What can hang from each mark
vatif: dava guvet kanade marirop
dava: gibod vatif
gibod: dava
medib: kanade noba
guvet: vatif zukot
noba: medib
gafif: zinum
zinum: gafif
kanade: medib vatif
marirop: vatif zinum

Every row comes from one small tree of marks. Brackets hold a mark, then the marks that hang from it, in alphabetical order. Every link used is in the known rows. Which tree was each row made from?
In the rows, zero is written as 128.
Known rows
{dava gibod {vatif {kanade {medib noba}} marirop}}: 115,173,150,153,119,122,136,113,106,130,115,100,141,137,145,163,104,116,75,127,150,138,144,142,104,109,143,172
{medib {kanade {vatif dava guvet marirop}} noba}: 110,189,110,128,167,145,133,98,117,124,110,119,116,106,155,130,135,117,125,125,132,163,119,127,139,116,116,140
{vatif dava guvet {kanade {medib noba}}}: 121,202,131,118,147,139,131,101,128,110,111,117,109,117,150,120,119,105,118,121,131,145,130,148,109,125,136,139
{vatif {guvet zukot} kanade marirop}: 147,158,141,125,136,109,130,134,129,112,121,112,130,118,157,142,125,112,110,101,137,155,105,135,122,116,149,115
{marirop {vatif {kanade {medib noba}}} {zinum gafif}}: 143,147,110,116,147,146,119,129,128,123,116,140,119,136,157,126,89,101,114,155,128,155,123,136,95,120,126,144
{medib kanade}: 120,146,113,134,154,136,132,133,129,126,122,115,127,107,145,139,112,132,124,123,133,153,140,130,117,141,127,130
{marirop {vatif dava guvet} zinum}: 145,152,117,127,158,132,128,147,147,102,123,141,112,104,163,115,114,98,149,152,116,151,101,131,108,119,127,117
{guvet {vatif dava {marirop zinum}} zukot}: 168,141,117,131,113,111,129,142,120,97,121,107,111,102,164,126,125,116,118,136,127,154,115,142,140,112,124,133
{noba {medib {kanade {vatif dava {marirop zinum}}}}}: 125,166,95,132,154,149,134,118,110,133,113,121,126,109,156,132,130,119,122,141,131,166,128,126,133,117,111,142
{marirop {vatif kanade} {zinum gafif}}: 155,124,122,119,141,132,125,158,140,118,119,140,132,127,162,132,90,105,122,157,130,157,105,127,90,121,133,119
{dava gibod {vatif {marirop zinum}}}: 136,129,148,159,120,116,138,147,119,121,124,108,135,121,160,161,105,118,91,147,143,144,125,131,101,107,139,149
{guvet {vatif marirop} zukot}: 152,137,124,134,119,105,125,138,120,104,123,101,123,107,147,140,121,132,108,115,132,147,125,141,144,118,131,133
{gafif zinum}: 141,122,136,125,136,128,116,146,141,121,120,120,119,109,140,142,95,127,120,135,125,142,124,132,103,126,135,114
{kanade medib {vatif guvet marirop}}: 125,169,127,128,155,130,124,119,122,121,115,106,131,119,148,139,124,113,108,107,140,155,122,140,127,109,117,137
{marirop {vatif dava}}: 134,155,120,129,145,121,130,148,142,113,121,131,129,110,148,125,111,115,146,139,121,143,122,131,113,127,127,128
{gibod {dava {vatif {guvet zukot} {marirop zinum}}}}: 143,142,152,152,130,113,131,144,120,100,130,110,118,113,168,152,115,123,100,129,131,150,120,134,113,111,146,135
{guvet {vatif dava {kanade medib} marirop} zukot}: 157,176,125,129,108,111,131,127,113,102,113,94,124,114,154,131,122,111,103,114,138,150,129,155,140,113,129,144
{gibod {dava {vatif {guvet zukot} kanade}}}: 135,159,164,146,128,114,138,139,122,94,127,108,130,116,157,150,109,134,101,114,133,141,128,138,97,124,156,125
{noba {medib {kanade {vatif dava guvet marirop}}}}: 112,185,106,135,165,147,136,105,117,126,110,119,120,101,151,130,136,119,126,127,130,163,124,128,140,117,117,134
{vatif guvet kanade}: 130,159,145,123,147,124,132,134,140,113,119,116,131,114,146,137,113,118,117,114,136,144,112,134,101,130,148,112
{kanade {medib noba}}: 115,165,115,123,148,138,118,106,122,124,120,116,114,123,136,132,108,130,112,120,129,140,156,144,113,135,125,157
{marirop {vatif dava} zinum}: 148,141,111,126,145,128,127,155,141,111,124,138,124,111,160,121,108,105,145,154,119,149,114,130,106,123,123,127
{medib kanade noba}: 107,159,105,129,161,144,127,107,122,130,120,122,117,112,140,136,113,137,121,125,128,150,146,129,121,142,127,146
{medib noba}: 117,149,122,122,146,129,122,117,128,124,123,122,119,117,137,136,111,140,120,125,126,141,140,131,112,135,134,142
{dava {vatif kanade marirop}}: 129,150,158,140,116,101,130,142,125,134,110,102,151,122,143,162,113,122,89,119,149,143,126,128,107,115,148,135
{zinum gafif}: 140,123,134,123,135,125,128,143,139,117,116,124,114,113,154,135,100,132,118,140,133,154,127,131,100,130,131,118
{medib {kanade {vatif guvet}} noba}: 106,173,108,125,176,152,129,100,119,120,116,123,120,107,145,130,122,135,124,119,128,156,129,126,122,131,120,132

Which tree is each row?
152,114,127,126,132,122,124,149,134,128,117,122,118,120,166,143,108,112,108,149,138,163,112,128,113,113,129,130 | {vatif {marirop {zinum gafif}}}
110,162,100,131,163,151,132,112,113,130,116,121,134,108,139,135,121,142,122,123,129,155,143,127,124,133,117,135 | {noba {medib {kanade vatif}}}
114,181,120,123,160,138,119,97,115,125,114,111,122,123,144,135,125,117,105,109,136,152,128,139,130,110,117,151 | {kanade {medib noba} {vatif guvet marirop}}
142,165,137,132,113,110,135,138,126,118,110,96,136,111,146,142,122,110,106,131,144,145,112,142,135,113,133,139 | {guvet {vatif dava kanade marirop}}
131,171,124,134,138,140,141,127,115,106,121,109,132,121,156,129,111,122,117,127,136,147,140,148,105,117,111,146 | {kanade medib {vatif {dava gibod}}}
113,175,154,147,122,121,129,119,108,128,120,98,137,136,145,163,107,123,79,122,144,138,146,142,111,116,144,172 | {gibod {dava {vatif {kanade {medib noba}} marirop}}}
135,154,131,133,136,131,145,141,123,105,124,114,138,114,158,134,114,130,126,132,134,147,123,136,103,118,119,129 | {kanade {vatif {dava gibod}}}
150,144,126,147,117,123,140,143,122,107,122,103,119,109,162,140,116,108,109,157,137,147,112,144,130,107,124,150 | {guvet {vatif {dava gibod} {marirop zinum}}}
151,173,143,134,132,125,150,133,128,85,127,118,118,110,170,126,117,114,125,121,129,149,111,145,100,121,148,114 | {vatif {dava gibod} {guvet zukot} kanade}
146,135,132,124,128,117,127,150,128,135,121,112,144,130,155,151,113,106,102,129,144,153,109,130,111,116,139,134 | {vatif kanade {marirop zinum}}
136,156,133,137,131,124,144,141,119,117,121,109,143,119,161,144,122,120,118,130,140,152,114,134,119,106,119,139 | {kanade {vatif {dava gibod} marirop}}
157,151,128,119,148,136,132,149,147,102,113,145,113,113,174,116,102,88,136,163,125,161,89,131,94,114,134,108 | {marirop {vatif dava guvet kanade} {zinum gafif}}
148,165,133,136,139,122,143,132,119,94,124,114,125,109,171,132,130,117,124,118,132,159,104,137,123,102,125,122 | {kanade {vatif {dava gibod} {guvet zukot} marirop}}
158,144,119,122,152,127,125,149,137,99,129,139,129,118,162,124,107,104,133,129,120,152,99,132,101,121,141,109 | {marirop {vatif {guvet zukot} kanade} zinum}
143,171,132,121,144,126,127,122,127,100,121,113,120,118,153,127,113,117,112,98,131,149,130,148,106,129,142,120 | {vatif {guvet zukot} {kanade medib}}
134,176,148,136,137,131,150,133,135,99,122,116,124,113,162,132,114,107,122,132,136,144,108,142,97,120,146,122 | {vatif {dava gibod} guvet kanade}
125,170,112,121,160,143,117,103,114,123,116,116,117,125,153,132,123,109,106,123,134,156,122,138,125,107,114,151 | {kanade {medib noba} {vatif guvet {marirop zinum}}}
136,154,135,144,125,119,145,141,127,119,124,109,127,117,161,145,119,111,118,138,138,149,120,138,120,112,132,146 | {vatif {dava gibod} marirop}
122,151,113,132,155,133,132,132,118,135,117,109,145,114,149,148,122,127,115,116,142,162,126,125,131,122,115,134 | {medib {kanade {vatif marirop}}}
116,168,113,117,151,142,119,105,113,123,117,114,130,126,137,131,113,136,110,113,131,145,150,140,113,126,113,152 | {kanade {medib noba} vatif}
152,135,128,121,154,136,126,150,146,109,117,144,120,119,166,127,96,96,126,155,127,159,91,128,92,118,137,109 | {marirop {vatif guvet kanade} {zinum gafif}}
133,152,159,153,130,108,133,138,121,101,128,106,122,112,160,155,117,130,100,117,133,146,126,136,118,114,149,135 | {gibod {dava {vatif {guvet zukot} marirop}}}
